What can hang from each mark:
P: J
U: L
M: C X
F: X
D: C
G: C J
A: S
N: S X
Y: J
C: D L M
Z: S
X: F N
L: C U
S: A Z
R: J
J: G P R Y

Every row comes from one small tree of marks. The marks that hang from a mark follow it in brackets, in alphabetical order. Every link used is in the known rows. Which tree was each row made from?
In the rows, zero is written as 128.
Known rows:
A[S]: [104 128 139  75 139  96 110 154 170 112 117 114 136 131 162 143 138 115
 132 113 157 107  88 100 158 136  98 115 134 121  92 127 152 133 121 132
  91 119]
C[D L[U] M[X]]: [105 162 162  99 142  64 125 132 188 123 157 130 168 142 191 106 154 106
 138 144 150  88 130  67 106 100 114 121 174 140  98 132 194 158 144 130
  99 131]
P[J[G[C] R Y]]: [111 171 123  54 159 101 133 187 176  83 109 139 202 133 221 207 159  98
 144  82 127  93 102 137 142 176 125 101 142 107  80 119 193  90  82  98
  81 111]
M[C[D] X[N[S]]]: [ 98 191 140 140 119 102 101 161 183 120 114  99 150 123 173 139 184 150
 130 124 172  75 135  89 120 144 139 112 147 131  93 158 194 106 120  90
  66 102]
M[C X]: [ 89 161 132 124 135 101 112 155 178  96 115 117 151 142 160 144 154 108
 134 138 170  85 121  95 130 141 131 113 153 124  96 134 184 110 137 103
  90 113]
X[F N[S]]: [ 98 163 123 115 111 145 117 162 151 104 135 108 142 112 186 147 152 164
 128  96 153 114 144 120 181 144 129  94 113 122 128 165 159  99 105 100
  66  93]
J[R Y]: [114 148 122  67 151 103 119 151 156 108 122 151 170 139 178 183 147 118
 135 101 142  75  99 146 124 153 135  89 138 116  88 144 172 109  86 115
  90 138]
C[L[U] M[X[F]]]: [ 98 159 160 112 126 110 135 152 169  98 171 127 152 133 197 113 136 105
 119 138 140 101 147  79 138  98 123  99 158 132 126 148 187 140 153 128
  95 114]
D[C[M[X]]]: [117 133 162 118 116  68 126 135 160 108 107 107 176 110 152 128 104  91
 124  96 141  94 120 111 140 134 122 102 173 132  95 126 156 124 100  95
  86 121]
J[R]: [105 153  97  77 141 106 118 141 158 102 118 135 160 144 164 173 141 116
 156 106 139  92 105 127 150 139 114 113 148 123 108 125 164 122  82 118
  96 129]
X[F N]: [114 145 110  93 118 135 113 155 161  95 129 111 154 134 184 151 141 155
 129  99 144 127 124 121 196 136 100 101 110 117 123 163 157 100 116 116
  63  89]
G[C J[P R Y]]: [ 98 152 139  81 105  95 128 181 172  90 106 125 212 120 211 204 146 117
 124 108 144 101  92 139 115 176 145  81 107 114  81 123 184  90  75  95
  71 102]
D[C[L[U] M[X]]]: [104 160 155 116 131  83 130 143 180 107 147 120 186 130 178 128 115  76
 119 123 137  84 123 105 115 101 136 121 169 127  98 124 161 152 101 129
  92 145]
P[J[R]]: [ 83 147  87  68 157 107 118 151 166  97 119 137 163 127 166 171 160 100
 165 114 132 101 132 114 167 148 112 114 155 114 107 134 173 114 100 106
  98  99]
F[X[N]]: [117 145 106 109 135  94 118 153 150 111 129 109 169 121 152 151 145 130
 140 128 162 114 132 119 159 142 125 109 131 120  91 124 148 116 107  79
  84 121]
N[S[A]]: [ 89 141 146  88 146 100 124 147 166 126 144 126 152 153 178 134 154 138
 173 109 168 110 128 103 134 149 159  89 150 136 113 122 167 128  94 108
  91 122]
M[X[F]]: [106 135 138 118 114 101 116 144 163  97 134 116 141 127 188 136 145 129
 127 127 155 109 126  83 165 122 107  84 127 115 119 149 165 114 162  94
  73  94]
R[J[P]]: [ 89 132 107  80 145  96 113 128 179  82 109 102 162 103 165 170 140 139
 172 118 168 118 123 100 158 152 110 104 150 136 119 125 173 105 124 100
  91  92]
U[L]: [ 92 140 115  98 138  98 127 126 170  99 132 128 148 150 158 135 145 126
 156 121 161 119 117 110 157 142 104 119 116 128 122 119 149 138 110 137
  95 119]
M[C[D L] X[F]]: [ 94 160 127 124 125  96  91 151 205  92 154 120 154 144 209 117 187 124
 133 146 174  83 137  69 127 104 100 106 144 114 118 149 223 120 165 121
  67  85]
U[L[C[D M[X]]]]: [101 124 158 124 100  70 130 114 163 119 112 103 176 118 177 101 158 127
 145 118 151 110 134  75 141 149 118 105 158 154 113 118 186 134 131 127
 113 116]
N[S[Z] X[F]]: [115 151 151 112 120  98 110 136 127 104 153 106 147 112 184 150 148 134
 121 135 165  92 129 103 140 128 116  90 146 141 137 149 148 132 150  65
  88 122]
D[C[L[U]]]: [104 155 112  98 148 103 116 148 194 102 151 125 187 157 193 152 134 101
 142 112 147  94 101 123 129 104 124 143 127 110 107 121 142 152  83 149
  89 149]
Z[S[A]]: [110 113 174  60 164 100 105 148 150 137 125 119 143 151 184 125 137 119
 167 115 157 133 119 107 132 155 112  80 152 138 115 120 161 127 107 107
  83 109]
G[C]: [101 133 132  99 129  97 125 151 170  90 105 118 186 152 185 151 134 124
 147 106 161 117 100 110 155 151 123 121 106 118  96 108 150  97 104 114
  76 115]
N[X]: [103 138 135  94 153  77 104 129 152 107 127 116 159 137 167 161 130 117
 149 130 166 108 110 104 131 137 122 109 135 124 102 122 156 134 143  88
  87 130]
J[G[C] P R Y]: [139 180 143  61 130 100 132 167 178  99 108 119 200 130 213 227 150 117
 129  96 130  84  84 140 114 185 125 108 148 111  80 114 193  93  60 107
  77 143]
M[C[D] X]: [103 157 141 120 134  74 103 149 194 106 112 115 155 148 173 130 176 127
 141 137 175  78 116  73 116 133 105 115 156 129  94 140 198 121 146 103
  80 106]
P[J[G[C[M]] R]]: [101 175 127  58 144  94 146 174 170  80 102 124 192 124 191 177 135  82
 161  73 116 110 124 119 167 170 105 121 183 137  98 101 203 103  65  98
 103 100]
N[S[A Z] X[F]]: [119 144 167  93 130  91 113 143 135 113 171 107 154 145 197 143 147 137
 137 136 163 101 130  90 134 129 132  66 161 143 143 143 159 144 144  72
  84 119]
P[J[G R]]: [101 179  85  54 166 103 120 159 180  93 120 135 163 129 187 189 162  98
 175  94 122 103 117 121 169 155  93 122 174 121 109 121 193 123  85 102
 105 108]
Y[J]: [ 87 122 127  76 153 118 102 141 158 109 127 122 180 148 166 147 138 125
 162 108 187 125 122 115 165 144  99 116 130 128 123 121 156 118 115 135
 112 111]
J[G P R Y]: [137 183 127  52 144 102 120 150 175 112 121 128 169 122 193 220 159 120
 138 105 128  82  95 143 115 175 113 103 176 121  91 132 201 113  67 109
  91 146]
Y[J[G P R]]: [118 180 114  46 144 124 107 148 172 112 127 107 183 132 179 214 146 114
 166 104 152 110 113 124 151 164  77 124 181 128 127 110 192 126  68 131
 120 132]
G[C[D M[X]]]: [118 135 183 110 112  49 130 141 171 109 100 110 191 129 185 113 137 116
 134 112 156 101 116  70 129 139 110 102 151 141  84 117 181 111 134  95
  75 102]
P[J[G[C]]]: [ 99 158 120  75 154  93 127 169 189  82 108 116 188 136 209 167 154 106
 166  94 145 129 111 104 174 166 102 132 133 117  95 102 177 100 106  98
  85  96]
G[C[D L M]]: [101 136 147  84 129  67 117 134 187  99 126 125 200 142 199 107 144 110
 155 110 162 108 119  96 131 131 111 124 144 140  91 103 196 110 105 127
  78 107]
D[C[L M]]: [100 134 126  93 133  86 112 126 174  99 135 123 188 126 168 125 113  84
 145  95 146  98 124 141 143 121 122 126 169 133 101 113 169 127  70 131
  90 123]
D[C[L M[X[N]]]]: [112 162 132 118 110  93 106 129 170 106 132 108 194 108 168 137 110  92
 114 111 129 103 131 138 148 113 133 116 162 120  87 122 167 116  86 116
  65 117]

Write each row's tree:
[ 97 152 127  70 118  95 115 164 168 102 120 133 183 115 192 198 154 121
 134 117 143  95 104 142 117 166 133  76 132 120  92 146 190 107  85  97
  86 105] | G[J[P R Y]]
[110 135 170 113 115  77 138 143 164 127 113 100 184 130 192 118 159 128
 137 117 143  95 122  66 126 140 131 116 170 152 100 136 180 141 137 119
 122 135] | L[C[D M[X]] U]
[100 142 145 116 120  73 111 122 173 103 137 121 186 112 170 121 113  74
 127 116 143  91 131 121 130 112 130 113 172 124  93 110 171 126 100 115
  81 123] | D[C[L M[X]]]
[ 89 151 153 119 131 109 112 150 140 103 145 108 136 113 188 150 143 138
 135 116 173  99 143  93 135 137 136  85 124 126 130 152 163 129 149  72
  80 110] | N[S X[F]]
[ 86 138 139 103  99  88 122 164 182  85 106 102 197 124 199 168 140 124
 146 119 161 140 104 108 146 162 122 108  98 121  96 107 169  98 103  94
  75  84] | G[C J[P]]
[ 98 117 140 102 110  83 130 119 162 114 111 107 178 129 175 103 160 136
 165  98 152 120 129  94 155 159 106 118 151 163 121 120 185 134 101 143
 119 117] | U[L[C[D M]]]
[100 159 133  90 137 120 117 154 163 130 141 112 160 150 176 145 149 155
 159 105 152 121 130 119 152 154 165  93 138 131 110 135 162 116  79 111
  73 114] | X[N[S[A]]]
[ 94 172 162 129 110 107 126 143 141 121 118 104 152  90 152 131 128 128
 120 112 144 101 154 115 145 149 158  95 164 146  98 143 169 105 106  85
  83 112] | C[M[X[N[S]]]]
[ 84 120 131 106 109 113 139 123 145 101 114 109 174 125 160 116 136 116
 154  98 147 128 134 121 168 167 133 118 149 157 125 113 172 122  91 143
 129 121] | U[L[C[M]]]
[ 94 143 109  59 163 103 117 161 159 100 123 150 172 123 182 180 163 103
 139 107 140  85 125 134 144 160 133  91 145 108  87 151 183 102 102 106
  90 108] | P[J[R Y]]
[100 162 118 126 130 108 121 158 141 120 133 104 157  99 153 146 154 140
 141 123 173 101 153 118 143 150 156 106 134 129  98 128 151 113  98  67
  82 124] | F[X[N[S]]]
[ 98 140 167 101 139 101 116 156 148 116 162 111 143 143 201 145 144 145
 151 118 170 110 140  81 129 139 153  62 139 130 135 141 173 141 141  80
  74 109] | N[S[A] X[F]]
[130 156 134 100 130  90 125 155 138 128 159 102 179 133 162 138 157 139
 142 144 163 102 136 116 143 140 154  85 170 146 111 121 145 125  95  66
  91 133] | F[X[N[S[A Z]]]]
[120 162 124 107 100 134 115 147 140 101 141 102 153 111 182 144 157 159
 115 113 143 107 130 132 185 133 111  97 133 138 134 165 145 100 105  91
  79 103] | X[F N[S[Z]]]
[ 88 164 123 118 141  79  89 139 209 103 140 126 165 150 190 123 184 109
 146 154 177  77 124  80 107 112 115 125 154 120  93 127 214 125 148 121
  79 110] | M[C[D L] X]
[107 156 134 107 138  99 126 165 147 131 152 107 168 133 163 139 153 143
 156 127 171 111 152 105 135 152 175  79 148 132 103 120 160 124  90  75
  80 123] | F[X[N[S[A]]]]
[129 155 136  87 111 126 117 156 146 115 157 107 162 143 193 140 155 164
 131 116 143 117 128 120 178 133 128  76 149 141 140 158 154 111  99  99
  72 101] | X[F N[S[A Z]]]
[131 148 154 124  89 105 124 155 153  98 116  93 173 102 172 137 105 119
  97  83 123 107 136 117 184 128 107  86 153 125 111 158 157 106 104  95
  56  90] | D[C[M[X[F N]]]]
[131 160 148  64 148  92 116 142 180 115 124 119 162 122 196 192 157 131
 139 113 149 101 103 130 122 176 113 110 159 124  86 134 192 111  97 106
  89 135] | J[G P Y]
[ 80 166 122 129 124 123 101 156 190  81 156 123 148 138 194 131 168 104
 124 148 167  91 142  95 139 110 125 104 139 111 120 144 210 105 153 121
  74  94] | M[C[L] X[F]]
[104 112 143  89 117  79 119 127 158 119  99 106 186 123 182 113 155 134
 163  93 155 111 124 100 153 159 116 119 169 158 105 128 190 112 104 120
 119 117] | L[C[D M]]
[108 152 134  74 163  89 133 169 185  64 100 125 202 131 226 191 130 137
 160  68 166 106  82 136 144 165 125  84 122 133  93 110 184  86 110  94
  75 105] | R[J[G[C] Y]]
[ 89 154 135  83 154 104 132 143 171 106 157 136 164 148 174 122 134  98
 149 124 148 104 128 112 131 116 131 132 164 142 110 127 177 144 105 147
 115 140] | C[L[U] M]
[108 118 162 114 106  67 119 123 160 125 101 102 183 109 184 110 153 126
 145 114 151 104 127  81 139 150 124 105 174 153  94 125 191 116 134 101
 108 114] | L[C[D M[X]]]
[ 98 160 113  79 154  91 133 158 189  57  98 110 192 135 210 179 124 134
 184  72 162 124  85 115 168 152 104 107 132 138 112  94 178  98 105  95
  82  99] | R[J[G[C]]]
[115 135 170 101 127  50 118 126 168 124 114 117 161 122 166 106 144 119
 142 121 155  97 128  73 132 130  99  99 177 148  93 134 187 130 141  96
  89 106] | C[D M[X]]
[102 140 123  89 136  75 102 133 201 100 131 126 200 156 216 128 163 125
 159 121 169 109 100  95 132 122 109 133 110 113  90 100 181 112 116 130
  64 112] | G[C[D L]]
[100 119 112 105 116  90 118 119 177 113 116 109 177 141 191 123 177 149
 168 110 161 118 110  95 155 152 105 125 117 139 119 115 167 131 112 144
 105 123] | U[L[C[D]]]
[103 167 154 112 126 107 115 147 163 135 142 108 160 136 179 146 150 147
 141 126 147 110 137  99 138 143 174  80 144 124 100 133 164 116 111  95
  65 115] | M[X[N[S[A]]]]
[130 157 164  73 136  57 134 153 185 101 100 111 191 143 203 136 137 126
 163  73 148 114  96  95 145 158  78 122 164 153  95 102 199 116  87 105
  89 109] | J[G[C[D M]]]
[131 176 132  65 145  99 134 175 172  91 108 139 199 150 218 210 143 116
 136  78 132  83  75 151 126 170 126 102 133 116  81 112 184  98  62 109
  77 142] | J[G[C] R Y]
[128 154 152  63 133  87 105 153 199 114 113  88 213 143 215 178 161 139
 164  98 179 127 103  84 144 169  61 135 142 130 111  99 193 113  99 125
  91 111] | Y[J[G[C[D]] P]]
[115 157 128  61 162  87 116 144 187  84 114 115 171 106 201 200 146 143
 161  94 162 105 102 130 135 171 112  88 165 139 102 133 201 102 114  93
  87 111] | R[J[G P Y]]
[ 88 174 117  93 163 103 109 162 215 102 154 129 166 179 196 131 186 120
 157 137 175  77 112  86 106 114 111 148 147 130 107 140 203 145 118 152
  98 131] | M[C[D L[U]]]
[107 172 106  48 173 102 121 169 175  98 123 147 173 126 202 202 166 103
 152  92 125  86 111 143 144 167 115  98 167 117  91 139 203 111  87 100
  96 115] | P[J[G R Y]]
[117 155 143  68 146  90 130 162 192  70  99 106 201 111 220 208 139 139
 154  86 164 108  90 125 134 180 122  93 136 130  95 112 195  82 105  92
  72 107] | R[J[G[C] P Y]]
[103 153 137  93 143  96 131 147 179 102 148 127 188 142 176 129 116  86
 139 100 140  93 117 124 130 114 128 136 164 133 107 126 158 149  71 146
 103 146] | D[C[L[U] M]]
[101 153 144  76 153  76 123 137 186 114 155 133 171 154 189 108 153 114
 159 121 155  96 122  86 120 113 105 132 167 148 107 135 192 156 114 144
 107 132] | C[D L[U] M]
[ 94 121 152 121 106  93 126 126 144 114 101 102 180 103 170 125 135 111
 138 113 144 112 133 105 151 156 151 106 171 147 100 121 179 104 124 104
 118 123] | L[C[M[X]]]
[119 177 123  57 129 123 117 165 176 100 113  99 211 138 199 220 139 110
 155  96 151 115 100 121 149 176  87 129 154 121 117  88 187 107  60 130
 105 130] | Y[J[G[C] P R]]
[ 90 165 154 108 141  92 132 137 171 111 158 131 162 136 176 123 133  88
 133 145 143  95 135  93 117 105 140 119 170 135  99 125 181 147 135 131
 104 140] | C[L[U] M[X]]
[115 154 129 119 107 121 111 152 159 100 130 105 151 121 187 149 141 148
 110 121 138 119 128 101 183 126 109  89 116 109 114 159 161 101 148  97
  54  89] | M[X[F N]]
[ 88 150 117  76 134  95 118 170 163  94 122 155 183 136 196 183 144 119
 140  96 145  95  95 154 127 150 136  69 117 124  93 142 181 112  87  99
  88 103] | G[J[R Y]]
[120 149 129  65 136 103 115 144 160 116 121 132 168 119 174 199 157 123
 128 121 139  77 110 137 112 167 132  96 157 113  91 147 182 103  82 112
  87 139] | J[P R Y]
[118 135 150 115  95  87 111 128 155 126  97  88 194 105 183 126 150 142
 130 108 135 114 131  98 159 151 130 108 165 146  87 135 187 103 118 104
  91 106] | L[C[D M[X[N]]]]
[114 157 146  71 132 113 114 158 180 101 113  90 208 139 201 191 140 122
 156 101 178 134 108 109 154 176  86 135 138 123 112  93 178 102  88 126
 101 119] | Y[J[G[C] P]]
[ 95 178 131  73 165 128 122 174 195  94 156 121 216 178 231 173 139 105
 158 106 172 124  97 112 140 128 103 145 119 119 116  87 177 134  95 164
 111 143] | Y[J[G[C[L[U]]]]]
[ 95 154 136 132 117 117 114 169 174  86 127 114 139 138 178 139 161 124
 122 130 168  91 133  86 151 133 113  93 141 118 120 156 191 106 153 101
  78  89] | M[C X[F]]
[129 189 109  60 134 102 120 143 180 108 122 114 160 126 180 210 151 117
 161 108 126  97 101 124 140 164  92 128 186 127 109 116 191 126  65 111
  99 141] | J[G P R]
[104 148 127  60 175  90 117 160 179  98 126 138 165 127 206 171 168 113
 152 100 148 107 118 130 148 168 115 105 152 118  86 139 191 105 118  98
  92 103] | P[J[G Y]]
[ 99 184 112 119 132  96  81 142 204 106 138 113 174 143 187 138 181 126
 131 148 164  87 125  98 124 115 120 128 143 117  84 137 209 110 132 123
  60 102] | M[C[D L] X[N]]
[121 165 119 120 119  97 120 149 130 118 142 101 171  99 147 145 157 134
 126 143 166  93 138 131 149 140 137 108 157 143 102 129 137 117  98  57
  95 135] | F[X[N[S[Z]]]]
[123 160 133  82 128 108 114 140 149 127 146 112 172 147 174 146 152 153
 146 125 145 111 115 128 157 141 144  93 159 144 117 134 146 117  82 102
  83 125] | X[N[S[A Z]]]
[102 147 114  60 134 128 102 141 157 116 126 113 184 129 158 193 146 116
 155 120 163 107 128 120 147 158  95 118 159 122 126 123 174 119  81 138
 113 125] | Y[J[P R]]
